Each row was made from one small tree. The marks that hang from a mark follow it in brackets, in the order of their numbers. Every link used is in the known rows. Write each row's tree.
In the rows, 128 means zero.
Known rows
Q246[Q712[Q291[Q140]]]: [124 181 125 101 112 108 169 154 146 145 161  92 133 160 157 117 157 157
  85 132 135 132 139  90 118 134 114 106 131 152]
Q291[Q140]: [116 167 132 126 125 107 149 143 151 139 147 123 129 125 161 126 156 135
  99 131 133 114 121  98 137 125 126 121 123 132]
Q762[Q712[Q246]]: [120 169 133  99 151 115 129 129 133 125 161 117 132 110 141 136 168 139
 147 126 127 145 101 102  98 131 127 122 128 146]
Q691[Q577[Q504 Q771 Q909]]: [117 175 131 104 128 121 153 122 147 158 137  79 136  82 161  77 157 119
  87  94 145 113  91 126 152  78 125 163 117 125]
Q771[Q140 Q577[Q504 Q691 Q909]]: [126 181 123 120  91 127 171  86 160 141 152  94 128  51 156  92 141  91
  37 105 137  80  90 111  89 191 133 194 103  96]
Q140[Q771[Q577]]: [117 133 131 126 111 103 111  84 140 134 138 147 131 161 150 145 153 132
 101 124 125  83 129 102 131 185 145 152 123 122]
Q771[Q140 Q577]: [119 130 128 122 116 103 142  99 143 120 162 138 129  94 149 123 159 106
 100 125 130  70 110  98 126 187 132 172 119 124]
Q140[Q771[Q577[Q504 Q691 Q909]]]: [125 189 126 125  89 128 139  73 158 155 129 102 128 110 154 113 138 118
  37 105 132  95 108 115  94 192 148 175 107  95]
Q712[Q246 Q291]: [132 154 134  89 117 124 147 123 134 122 152 100 129 139 134 120 158 145
 134 131 130 168 109 105  97 131 119 145 130 155]
Q246[Q988]: [125 176 132 106 131 112 141 125 143 136 134 123 131  82 150 147 161 145
 134 131 133  96 111 103 120 113 117 148 139 137]
Q246[Q712]: [124 153 128  98 121 107 141 134 145 134 150 105 132 117 157 131 154 155
 119 125 130 101 117  92 119 114 117 133 136 141]
Q691[Q577[Q504 Q771[Q140] Q909]]: [117 177 129 110 121 119 170 117 143 151 159  89 135  51 166  72 153 102
  91  98 143  92  79 124 149 115 125 165 116 113]
Q762[Q712[Q246 Q291[Q140]]]: [121 199 130  99 142 115 153 151 134 136 172 101 132 161 140 122 171 141
 114 131 130 180 123 100  95 152 121  90 123 156]
Q712[Q291[Q140[Q771]] Q762]: [125 169 128 116 110 111 150 125 132 146 145 142 126 163 160 126 146 167
 101 126 124 117 150 100 120 215 125 114 135 130]
Q771[Q577[Q504 Q691]]: [122 154 129 112 109 123 137  97 161 141 126  94 126 108 147 111 151 113
  65 117 136  78 108  93 100 147 139 176 104 122]
Q762[Q712]: [120 168 129 112 158 105 137 117 137 127 151 127 134 143 150 136 171 138
 139 118 129 108 119 100 126 135 128 117 126 133]
Q504[Q577[Q691 Q771 Q909]]: [137 159 121 113 101 122 157 113 166 152 117 108 126  61 161  72 155 109
  81 117 132  83 109 106 125 152 120 149 111  99]
Q691[Q577]: [114 139 137 114 123 108 121 114 143 128 140 135 135 123 162 121 164 137
 143 119 139 115 108  97 149 104 119 157 129 133]
Q577[Q504 Q691 Q771 Q909]: [132 187 126 105 114 129 180 118 159 158 118  56 127  85 157  77 147 113
  63 103 135  88  97 115 108 118 128 155 106 108]
Q577[Q504 Q691 Q771[Q140] Q909]: [132 185 123 111 109 128 196 113 155 152 142  66 126  57 163  71 144  98
  66 105 133  67  83 114 106 157 128 158 105  96]
Q712[Q246[Q988] Q762]: [129 167 134  87 124 123 131 148 135 135 145 123 125   4 144 144 154 159
 142 130 127 118 101 100  80 137 106 171 151 150]
Q762[Q712[Q246[Q988] Q291[Q140]]]: [123 230 130  93 143 118 157 161 132 143 167 101 133 108 137 138 176 147
 117 139 134 168 119  99  83 140 112  90 136 160]
Q988[Q246]: [128 145 140 108 143 103 128 124 140 136 140 117 132  82 155 144 158 141
 139 124 129 107 106 101 106  94 122 150 128 131]
Q291[Q140[Q771]]: [114 170 132 137 117 107 137 123 141 145 144 143 128 163 166 140 147 149
 103 134 126 107 128 101 134 162 140 104 125 119]
Q988[Q246[Q712]]: [131 152 136  94 136 101 131 141 139 144 152  97 135  65 162 145 156 158
 129 123 130 106 108  91  89  86 112 138 135 141]
Q504[Q577[Q771]]: [126 128 125 106 136 110 135 126 149 142 129 126 127  87 152  96 162 125
 127 129 128  78 117 100 160 118 128 135 120 129]
Q140[Q771[Q577[Q691]]]: [124 137 130 130  90 110 119  81 153 134 120 133 127 158 153 133 153 126
  90 123 124  66 128  87 108 209 142 154 115 105]
Q291[Q140[Q771[Q577]] Q712]: [111 154 131 146 108 116 131 111 155 138 161 161 131 157 166 145 165 127
  84 126 130  78 132 108 116 215 142 113 117 106]
Q691[Q577[Q504 Q909]]: [115 187 134 110 121 127 141 109 150 145 145 106 137  82 164 101 148 130
  89  99 146 143  88 126 138  87 125 175 122 124]
Q712[Q246[Q988] Q291[Q140] Q762]: [130 196 130  88 114 123 157 168 135 145 155 110 126  56 144 130 158 161
 107 136 130 150 122  98  79 158 101 140 146 161]
Q246[Q712[Q762] Q988]: [129 173 125  88 123 110 141 150 141 148 144 116 129  26 157 145 154 175
 127 124 128  74 120  88  96 136  98 162 156 144]
Q988[Q246[Q712[Q291 Q762]]]: [141 149 132  77 128 105 143 140 129 145 155  94 133  76 155 134 152 177
 129 113 127 114 128  89  72 132 100 156 145 152]

Write each row's tree
[131 212 130  83 147 121 144 135 126 131 158 101 134 114 127 144 178 151
 147 132 131 156 108 104  77 138 113 113 141 159] -> Q762[Q712[Q246[Q988] Q291]]
[130 202 122  88 111 111 167 172 141 158 156 101 130  72 157 129 157 177
  91 131 132 106 145  87  89 160  95 129 151 157] -> Q246[Q712[Q291[Q140] Q762] Q988]
[136 159 118 115  96 122 174 112 160 144 141 116 125  24 168  67 151  95
  84 121 129  61  98 103 128 187 118 151 109  89] -> Q504[Q577[Q691 Q771[Q140] Q909]]
[121 155 128 104 143 116 173 124 138 140 152  89 127  84 152  93 151 114
 111 117 130  60  89 111 141 121 136 139 114 127] -> Q577[Q504 Q771[Q140]]
[120 159 130 118 113 105 167 115 143 138 158 110 136  66 172  80 162 102
 115 104 138  86  92 114 150 139 114 161 124 111] -> Q691[Q577[Q771[Q140] Q909]]
[112 149 135 102 137 115 139 128 144 150 132  87 135 109 155  90 164 125
 120 108 142  92  96 108 162  62 130 145 116 140] -> Q691[Q577[Q504 Q771]]
[132 142 133  90 133 101 128 149 136 149 151 109 131  27 164 142 151 171
 128 115 125  91 116  87  80 114 104 161 144 140] -> Q988[Q246[Q712[Q762]]]
[136 167 124 121  98 115 193 110 156 139 142  85 127  71 167  79 153  98
  84 111 129  57  97 103 110 182 117 154 114  92] -> Q577[Q691 Q771[Q140] Q909]
[115 167 137 131 110 131 139 133 148 135 169 146 129 126 163 146 157 144
 124 136 125 134 107 115  89 182 132  93 126 116] -> Q291[Q140[Q771] Q712[Q246]]
[126 127 123 110 130 110 154 125 143 134 151 140 126  56 157  90 158 109
 128 133 126  58 104  99 158 155 125 134 119 119] -> Q504[Q577[Q771[Q140]]]
[126 182 125 109 130 120 190 119 142 149 158  80 130  61 155  82 146 107
  76 105 134  83  83 128 129 132 130 155 115 112] -> Q577[Q504 Q771[Q140] Q909]
[137 182 123  76 115 114 158 146 134 145 149 103 131  72 148 135 158 180
 122 123 129  99 133  89  88 154  95 151 157 155] -> Q246[Q712[Q291 Q762] Q988]
[116 125 133 115 124 102 153 125 138 131 153 117 134  95 166  91 169 109
 144 118 135  65  98  96 162 131 119 146 123 124] -> Q691[Q577[Q771[Q140]]]
[127 181 126 114  98 128 151  91 165 149 131  87 128  79 152  99 144 106
  33 103 139 100  99 113  94 156 135 190 104 108] -> Q771[Q577[Q504 Q691 Q909]]
[123 185 134 107 120 134 149 172 149 142 167 140 126   6 159 146 165 153
 125 132 131 114 106 107  65 170 102 134 142 130] -> Q291[Q140 Q712[Q246[Q988] Q762]]
[129 175 131  87 146 119 144 122 127 123 165 103 133 157 132 126 172 144
 141 124 129 169 111 103  91 143 121 115 129 157] -> Q762[Q712[Q246 Q291]]
[134 172 130  89 125 102 153 170 135 159 163  94 131  75 164 128 153 175
  97 122 130 122 138  85  77 137 101 126 139 152] -> Q988[Q246[Q712[Q291[Q140] Q762]]]
[135 150 125  83 115 111 155 136 137 136 151 103 130 118 151 119 152 173
 119 118 128 111 136  91 104 163 104 151 145 152] -> Q246[Q712[Q291 Q762]]
[134 193 126  84 117 114 159 138 138 144 148  91 134 121 144 139 162 166
 120 133 134 112 125  93  99 121 103 128 148 156] -> Q246[Q712[Q291] Q988]
[134 171 122 117  94 129 145 101 169 140 128 131 126  55 164  95 147 120
  83 122 132 116 106 104 116 160 119 159 116  97] -> Q504[Q577[Q691 Q909]]
[117 156 132 137 118 121 144 129 147 141 158 169 126 115 175 143 155 159
 119 121 124  77 135 108 107 223 125 108 132 104] -> Q291[Q140[Q771] Q712[Q762]]
[126 177 137 101 127 137 143 138 147 125 161 125 131  54 148 153 169 144
 156 134 132 118  89 113  70 134 110 135 140 130] -> Q291[Q712[Q246[Q988]]]
[122 151 126 118 106 122 157  91 155 133 147 107 126  79 151 105 147  98
  65 121 133  59  93  91 101 181 137 180 102 109] -> Q771[Q140 Q577[Q504 Q691]]
[126 177 123 105  99 108 152 143 133 154 156 120 129 150 164 127 144 183
  90 126 122 115 153  89 106 203 117 109 141 139] -> Q246[Q712[Q291[Q140[Q771]] Q762]]
[126 206 133  94 115 123 160 161 138 144 155  98 129  97 140 131 162 147
 104 144 135 166 114 103  88 124 112 124 138 158] -> Q712[Q246[Q988] Q291[Q140]]
[119 205 127 125 140 105 147 117 129 143 157 130 133 223 154 135 167 154
 108 127 126 134 148 101 124 191 136  67 124 130] -> Q762[Q712[Q291[Q140[Q771]]]]
[125 183 127 103 135 122 172 124 147 156 138  71 131  83 151  88 149 122
  75 101 137 102  97 132 132  93 133 152 115 125] -> Q577[Q504 Q771 Q909]
[137 175 131  75 117 127 146 143 129 134 149 111 127  56 134 132 157 165
 138 131 128 141 114 103  76 154 101 166 150 159] -> Q712[Q246[Q988] Q291 Q762]
[121 178 130 126 109 111 151 120 136 142 144 131 130 205 156 129 152 155
  98 134 128 133 143 105 133 178 134  91 127 130] -> Q712[Q291[Q140[Q771]]]
[120 179 126 110 121 121 142  98 153 146 149  98 132  83 146 110 147 115
  45 102 140 116 100 128 116 128 138 190 113 125] -> Q771[Q577[Q504 Q909]]
[135 168 126 115 104 115 174 118 162 147 119  76 128 101 162  85 157 113
  84 107 132  79 110 106 115 146 120 146 114 103] -> Q577[Q691 Q771 Q909]
[132 131 121 114 107 118 161 117 157 136 134 126 122  55 163  78 156 100
 116 135 126  40 104  84 137 178 123 138 109 103] -> Q504[Q577[Q691 Q771[Q140]]]
[131 181 133  97 124 102 154 162 141 156 161  82 135 113 160 131 160 162
  94 130 133 136 131  88  87 106 109 108 131 150] -> Q988[Q246[Q712[Q291[Q140]]]]
[119 151 131 127 127 121 158 148 156 135 162 152 127  84 171 128 162 146
 116 120 131  84 125 106 107 186 115 125 129 117] -> Q291[Q140 Q712[Q762]]
